Each row was made from one small tree. Brackets hold a mark, then the marks that hang from it, in alphabetical order. Every link used is in the known rows. Write each row's tree.
Known rows
(milig (zuke mose)): -1.85,0.98,-2.14,0.39,2.19,0.78,0.12,-1.11,-1.34,-1.41,0.14,-1.51,-0.93,0.38,-0.36,-1.93,0.90,0.45,0.59,0.89,4.23,-3.06,1.88,-2.91
(zami (mose movakez zuke) (nafug tigeb)): 0.97,0.34,1.82,0.73,-1.26,0.61,1.87,-0.26,1.72,3.54,-0.42,-0.10,2.21,-1.57,-0.62,1.56,4.90,2.23,-0.41,-0.88,-4.32,2.62,0.39,1.17
(zami (mose (movakez milig)) (nafug tigeb)): -0.17,0.35,2.46,0.03,0.54,-1.98,3.57,1.30,3.66,4.38,-3.65,0.21,1.27,-1.06,0.31,0.57,5.06,1.59,-1.68,-2.31,-3.71,5.18,3.12,2.17
(movakez (milig (zuke (mose zami)))): -3.69,2.22,-1.46,2.18,0.92,-3.48,1.11,-0.13,-1.19,0.89,-1.59,-2.15,-0.59,-0.03,-0.45,-2.72,1.32,-0.41,0.68,-1.48,2.40,-3.34,3.86,1.71
(movakez milig): 0.34,-0.72,0.04,0.12,0.64,-0.29,-0.28,-0.59,-0.90,0.34,-1.46,0.40,0.16,-0.15,0.71,-0.16,0.44,-0.20,-1.91,-0.45,3.12,0.91,2.62,-0.09
(movakez (milig (zuke sovi)) paro): -0.91,0.53,2.27,1.90,-0.17,-3.14,2.77,0.02,-1.80,-1.30,-2.18,-2.78,-2.01,2.33,2.64,0.28,2.09,-0.98,1.47,1.43,5.68,3.75,-1.28,1.52
(nafug tigeb (zami mose)): -0.27,-0.85,2.34,-4.79,-0.20,2.32,0.27,-1.24,4.08,0.80,-1.98,-0.65,1.11,2.68,-0.22,-0.31,0.61,-0.27,-2.34,0.58,-3.38,2.04,-3.33,-3.75
(nafug tigeb): 1.03,-0.16,-0.04,-2.55,-2.47,-0.17,-0.06,-1.57,-0.28,-0.30,-0.04,-0.09,1.38,0.51,0.38,0.73,1.30,0.51,-3.34,0.35,2.06,0.42,-1.33,-4.12
(zuke milig (sovi denil)): 2.25,-4.02,-0.85,-3.79,1.14,-0.13,-3.64,-0.40,-1.01,-1.18,1.15,3.94,-2.87,0.16,0.49,-0.43,-4.12,0.97,0.96,1.94,6.16,-0.88,-4.12,-1.24
(zami (mose (zuke sovi)) nafug): 3.29,-0.75,1.19,-2.00,0.08,0.02,-0.07,-1.32,-1.50,0.91,0.53,2.73,1.25,0.24,-0.56,0.83,2.59,2.04,1.16,2.37,-0.63,1.46,-2.72,-0.34
(zuke (mose movakez) (sovi denil)): -0.52,-0.03,-3.79,-3.16,4.64,1.96,-1.88,2.16,-0.36,-4.89,2.63,2.29,-1.85,-0.22,-0.52,-2.08,-4.17,-0.15,4.20,-0.14,3.31,-2.65,-1.32,-0.45
(tigeb nafug): 2.43,-0.52,-1.57,0.48,-2.08,0.57,-0.59,-1.81,-1.55,-2.17,1.27,0.92,2.52,0.57,-0.66,2.33,-2.49,0.21,-2.43,1.19,0.34,-1.98,-1.09,-3.65
(mose (zuke sovi)): 1.99,0.08,-0.50,-1.29,-0.68,1.03,-1.24,-1.56,-3.59,-0.84,2.38,1.08,0.69,0.76,0.06,0.67,0.07,-0.20,1.60,2.87,3.17,-0.65,-3.42,-1.27
(denil sovi): 2.62,-0.02,-1.13,-1.37,2.10,3.04,-3.38,-1.70,-1.80,-4.38,1.88,0.09,-1.56,3.02,-0.49,0.39,-4.24,0.29,-2.60,1.45,2.58,-1.21,-0.61,-4.63
(movakez (milig (zuke (mose (zami nafug))))): -1.48,2.66,-1.04,2.35,-1.71,-4.65,2.09,0.23,-2.05,1.78,-2.08,0.25,1.09,-1.86,-0.89,-3.06,3.79,0.98,-1.51,-1.10,1.60,-3.04,4.52,2.71
(sovi denil): 2.12,-2.39,-2.25,-2.69,0.77,2.70,-3.27,-0.60,-0.96,-3.00,1.80,1.94,-0.86,0.99,-0.26,0.26,-2.94,1.59,-0.24,0.35,4.73,-3.23,-1.04,-2.80
(tigeb (nafug zami)): 2.11,0.21,-0.44,-0.76,-3.30,3.16,-0.68,-1.84,-0.31,-1.50,0.83,1.23,3.48,1.43,-1.19,0.97,-3.16,-1.57,-3.04,2.44,-2.32,-1.08,-3.19,-3.32
(zuke mose sovi): 0.02,0.31,-2.42,-3.87,2.31,-0.07,-1.04,0.09,-2.14,-3.72,0.99,1.89,-0.70,-0.11,-0.07,-1.95,-2.15,-0.56,0.90,1.61,3.57,-1.35,-1.39,-3.27
(tigeb (nafug (zami (mose zuke)))): 1.30,-0.54,1.12,0.19,-0.81,3.93,-0.56,-3.01,1.08,0.56,0.18,0.29,3.34,1.88,-1.65,1.75,-1.48,-0.31,0.23,2.16,-4.66,0.01,-4.21,-0.92
(zami nafug): 3.67,-0.54,-0.66,-1.12,-2.93,0.61,-0.73,-0.55,-1.74,-0.13,0.38,2.75,1.57,-1.52,-0.21,0.37,1.16,1.39,-4.13,0.93,1.34,-0.72,1.70,-2.95
(movakez (milig zuke) paro): -1.42,-0.28,2.07,3.94,-0.63,-1.69,1.92,-0.45,-0.85,-0.28,-2.98,-3.74,-1.61,1.38,2.34,0.51,2.22,-0.26,-0.40,-0.22,5.06,2.69,1.98,1.63
(zami (mose (movakez (milig zuke) paro))): -3.92,-0.20,3.15,5.01,3.85,-0.84,3.01,1.38,3.65,0.80,-3.81,-5.83,-3.09,1.61,2.36,1.20,2.09,-0.38,3.49,-2.50,-0.88,4.75,4.02,4.04
(zuke (mose movakez)): -1.92,0.53,-2.82,0.09,2.94,2.11,-0.83,1.38,0.44,-2.27,0.86,-0.31,-0.97,-1.99,-0.37,-1.22,-2.24,-1.08,0.11,-1.44,-0.63,-1.58,4.01,-1.51
(zami (mose (movakez paro) zuke)): -1.26,-1.54,2.07,3.61,1.46,2.50,-0.28,0.50,1.84,-1.19,-0.74,-3.83,-1.97,0.06,1.17,2.97,-0.87,-0.37,2.29,-1.71,-3.00,2.97,1.19,1.90

Write each row's tree
-1.87,-0.44,1.41,3.18,4.51,1.63,0.83,0.15,1.92,2.94,-1.52,-1.92,-0.61,-0.23,0.34,1.01,1.82,0.12,3.10,-2.25,-2.46,2.53,3.57,4.13 -> (zami (mose (movakez milig) zuke))
-0.93,-2.54,1.84,4.95,-1.80,0.68,-1.59,0.02,-0.20,0.84,-0.58,-1.53,-2.70,-2.80,1.98,2.15,-1.88,-1.43,-0.87,-0.83,0.54,2.63,1.39,3.24 -> (mose (movakez paro) (zuke milig))
0.32,-3.32,-2.60,-4.70,3.38,-0.25,-3.74,0.13,-1.28,-3.03,0.75,4.82,-3.42,-1.21,-0.10,-2.85,-4.68,0.81,1.99,1.51,7.06,-1.91,-3.14,-1.03 -> (zuke milig mose (sovi denil))
2.67,1.21,-0.10,-1.53,-7.44,-3.96,0.66,-0.34,-1.16,1.56,0.10,1.78,3.07,-1.11,-0.81,0.35,2.46,1.43,-5.73,-0.53,-1.63,-1.53,-0.21,-2.44 -> (mose (zami (nafug tigeb)))
1.27,-1.01,0.96,-1.74,-0.07,2.97,-0.42,-1.82,2.91,-1.26,-0.66,0.48,2.44,2.69,-1.11,1.26,-2.93,-0.63,-1.48,1.55,-5.08,0.13,-3.12,-2.73 -> (tigeb (nafug (zami mose)))
1.29,2.63,-1.43,-4.25,-4.76,-5.17,1.33,0.54,-2.11,-0.98,0.32,3.26,2.54,-1.78,-1.37,-2.47,1.41,0.55,-3.20,0.44,-0.32,-1.31,-2.46,-2.22 -> (zuke (mose (zami (nafug tigeb))) sovi)
-1.72,1.83,-0.28,4.90,-1.28,-0.88,0.30,0.78,-0.91,2.74,0.44,-1.73,0.69,-1.36,-0.29,0.62,0.55,-1.57,1.04,-2.83,-2.71,-1.56,3.98,5.42 -> (mose (movakez milig) zami zuke)
-2.08,0.06,-1.07,1.77,1.22,1.12,-0.42,1.91,0.70,-4.68,-0.65,-2.29,-2.17,-2.10,1.08,-0.14,-3.25,-1.71,-0.29,-2.12,0.34,0.86,3.29,-0.41 -> (zuke (mose (movakez paro)))
0.44,1.85,-0.05,2.75,-3.01,-3.05,1.45,2.45,-0.04,3.01,-0.61,0.64,1.42,-2.09,-0.29,-0.06,1.30,-0.32,-2.85,-2.98,-3.62,-0.47,5.55,3.83 -> (mose (movakez milig) (zami nafug))
2.05,-0.73,1.45,0.99,-8.23,-4.22,-0.61,-1.57,-2.11,5.24,-0.38,2.58,2.08,-3.40,-0.80,0.45,3.06,1.76,-5.43,0.31,-0.86,-1.00,-1.18,1.57 -> (mose (zami (nafug tigeb)) (zuke milig))
2.52,-0.93,1.69,-3.27,-1.80,-0.90,1.26,-0.99,1.97,1.69,-1.90,1.24,1.91,-0.16,-0.34,0.75,3.77,2.92,-3.63,-0.06,-1.65,2.37,-0.50,-3.35 -> (zami mose (nafug tigeb))
1.27,2.29,-0.24,0.32,-6.22,-3.12,1.42,1.68,0.41,1.90,0.78,0.48,2.75,-1.79,-0.69,0.74,1.94,0.45,-4.36,-2.17,-4.68,-0.80,1.78,-0.08 -> (mose movakez (zami (nafug tigeb)))
-2.45,1.72,-3.15,1.04,0.47,-0.49,-0.98,2.04,0.31,-2.08,1.44,-1.11,-0.51,-1.98,-0.97,-1.32,-3.41,-1.57,-0.03,-3.06,-3.28,-4.30,4.15,-0.26 -> (zuke (mose movakez zami))
-2.50,1.51,0.13,4.30,2.51,0.00,2.69,0.76,0.48,2.56,-0.79,-3.11,-0.97,0.59,1.12,-0.24,2.93,-0.59,1.51,-0.98,1.70,0.88,4.48,2.70 -> (mose (movakez (milig zuke)))
-1.55,0.30,-2.15,-1.84,4.82,-1.13,0.77,-0.02,-2.03,-2.42,-0.48,1.01,-1.92,1.61,-0.06,-3.68,0.63,1.10,5.14,1.27,8.91,-1.63,-1.76,1.52 -> (movakez (milig (zuke mose (sovi denil))))
-1.19,1.44,-2.01,-1.56,2.47,-0.67,0.99,-0.61,-2.41,-2.33,1.00,-0.28,-1.23,1.32,-0.03,-2.45,0.59,-0.05,2.48,2.36,4.88,-2.20,-1.35,-2.58 -> (milig (zuke mose sovi))
-0.25,-0.48,2.85,-2.73,-0.89,3.24,0.04,-2.45,2.30,1.79,-1.07,-0.61,1.98,2.02,-0.96,0.30,2.34,0.06,-0.85,1.35,-3.10,1.81,-4.53,-1.64 -> (nafug tigeb (zami (mose zuke)))
-1.54,0.56,2.55,-0.68,0.49,3.86,0.97,-0.68,3.70,2.81,-0.50,-1.81,1.45,1.18,-0.68,0.56,1.84,-0.85,0.79,-0.26,-6.33,2.46,-2.29,0.66 -> (nafug tigeb (zami (mose movakez zuke)))
2.47,1.51,0.30,0.28,-8.16,-2.98,0.47,-1.47,-2.99,2.72,0.78,1.53,3.92,-1.73,-1.44,0.86,3.92,1.53,-4.35,0.14,-1.55,-1.93,-1.42,-0.10 -> (mose (zami (nafug tigeb)) zuke)
-0.80,-0.81,0.47,1.62,3.36,3.37,-0.83,-0.27,1.69,0.98,0.81,-2.06,-0.62,-0.01,-0.22,1.96,0.26,0.51,2.82,-1.24,-3.62,0.23,1.96,0.95 -> (zami (mose movakez zuke))
-1.86,-1.73,0.20,0.35,1.73,-1.66,-0.82,2.42,0.57,-2.73,-1.02,0.18,-4.39,-2.71,2.11,-1.41,-4.23,-2.43,0.65,-0.44,2.02,3.26,0.09,1.34 -> (zuke milig (mose (movakez paro)) sovi)
-1.56,-0.87,-1.36,-1.33,3.61,-0.60,-1.40,1.73,0.38,-0.52,0.60,1.93,-2.99,-2.75,0.75,-2.05,-3.28,-1.72,1.14,0.07,1.15,0.47,0.77,0.56 -> (zuke milig (mose movakez) sovi)
-1.06,-0.72,-0.04,4.03,-2.16,-0.84,-2.40,0.25,-0.63,3.81,1.73,-0.36,-1.11,-2.86,-0.13,1.02,-1.97,-0.89,-0.55,-1.73,-2.87,-2.76,2.07,3.33 -> (mose movakez zami (zuke milig))
0.66,-0.75,3.05,0.44,-2.37,-1.00,2.37,1.74,3.62,0.02,-2.76,-1.55,0.18,-0.93,1.26,2.12,2.14,1.08,-2.57,-2.14,-4.07,5.72,0.81,-0.39 -> (zami (mose (movakez paro)) (nafug tigeb))
-0.25,0.54,0.84,2.32,0.74,4.69,0.34,-0.99,2.58,1.14,0.78,-0.87,2.95,1.56,-1.58,2.25,-1.70,-1.31,1.78,0.82,-7.98,0.35,-2.06,1.53 -> (tigeb (nafug (zami (mose movakez zuke))))
-1.77,2.31,0.54,2.37,2.79,-1.52,3.18,1.39,-0.30,1.72,-0.06,-1.91,-1.10,1.74,1.32,-0.55,2.59,-1.00,3.69,0.45,2.52,1.85,1.34,2.77 -> (mose (movakez (milig (zuke sovi))))
-2.86,1.04,0.80,1.22,2.17,-3.26,2.84,0.66,-1.82,-2.66,-2.79,-2.26,-2.42,0.77,1.91,-2.31,1.16,-1.19,2.49,0.91,6.61,2.74,-0.28,1.51 -> (movakez (milig (zuke mose sovi)) paro)
-0.57,1.48,-1.22,3.53,-2.17,0.46,-1.33,0.46,-1.33,0.53,2.82,-1.47,0.54,-0.99,-0.64,1.41,-1.38,-1.07,0.37,-1.81,-3.54,-3.76,2.14,1.78 -> (mose movakez zami zuke)
0.93,0.18,1.46,-1.33,-0.56,-0.26,1.90,1.04,3.46,2.48,-1.41,0.09,1.43,-0.60,-0.18,1.02,3.31,1.82,-2.06,-1.47,-4.52,3.11,1.41,-1.20 -> (zami (mose movakez) (nafug tigeb))
1.33,1.14,-0.80,-0.32,-3.16,-1.80,-1.56,-0.81,-3.85,-0.37,2.90,0.62,1.01,0.61,-0.45,0.69,-1.01,-0.73,0.92,1.42,0.17,-3.35,-3.07,-0.07 -> (mose zami (zuke sovi))
-1.03,1.03,-0.83,0.94,4.18,-0.32,1.46,1.52,-0.36,0.20,0.92,-0.77,-1.87,2.49,0.89,-1.04,0.90,0.27,5.82,0.39,5.06,0.09,-0.65,3.59 -> (mose (movakez (milig (zuke (sovi denil)))))
0.67,-3.26,1.94,-1.61,2.61,-0.37,-2.17,-1.72,0.24,2.00,-0.31,1.57,-2.24,0.02,0.70,0.60,-0.72,0.90,2.38,2.17,1.03,1.62,-3.28,0.59 -> (zami (mose (zuke milig sovi)))
2.16,-3.74,-0.61,-2.07,0.60,0.67,-3.87,-1.54,-2.99,-0.24,2.06,3.75,-1.89,-0.36,0.07,-0.21,-2.49,1.36,2.27,2.58,6.60,-1.51,-5.18,1.01 -> (mose (zuke milig (sovi denil)))
0.20,2.68,-2.39,-1.11,-1.19,-2.91,0.35,3.11,-1.40,-1.34,1.78,2.29,0.79,-2.48,-1.11,-2.01,-1.27,-0.79,-0.08,-0.80,-2.94,-2.43,1.75,0.64 -> (zuke (mose movakez (zami nafug)) sovi)
-1.14,-0.52,1.48,-1.54,2.99,5.01,-0.72,1.02,5.05,0.67,-0.45,-1.14,-0.66,1.84,-0.08,-0.15,-2.10,-1.68,0.75,-0.85,-6.38,1.16,0.92,-1.04 -> (nafug (zami (mose movakez)))
1.31,-0.60,-1.43,-2.38,1.45,0.43,-0.93,-1.00,-2.03,-2.65,2.60,0.72,-1.44,3.81,0.29,-0.47,-0.64,1.77,4.03,2.73,7.14,-3.13,-4.45,-2.06 -> (milig (zuke (sovi denil)))
-0.13,0.13,0.78,0.27,1.35,4.01,0.43,-0.07,4.32,-0.48,0.16,-0.90,1.96,1.96,-0.94,1.63,-3.63,-1.64,0.41,0.16,-7.90,0.93,-1.21,-0.86 -> (tigeb (nafug (zami (mose movakez))))
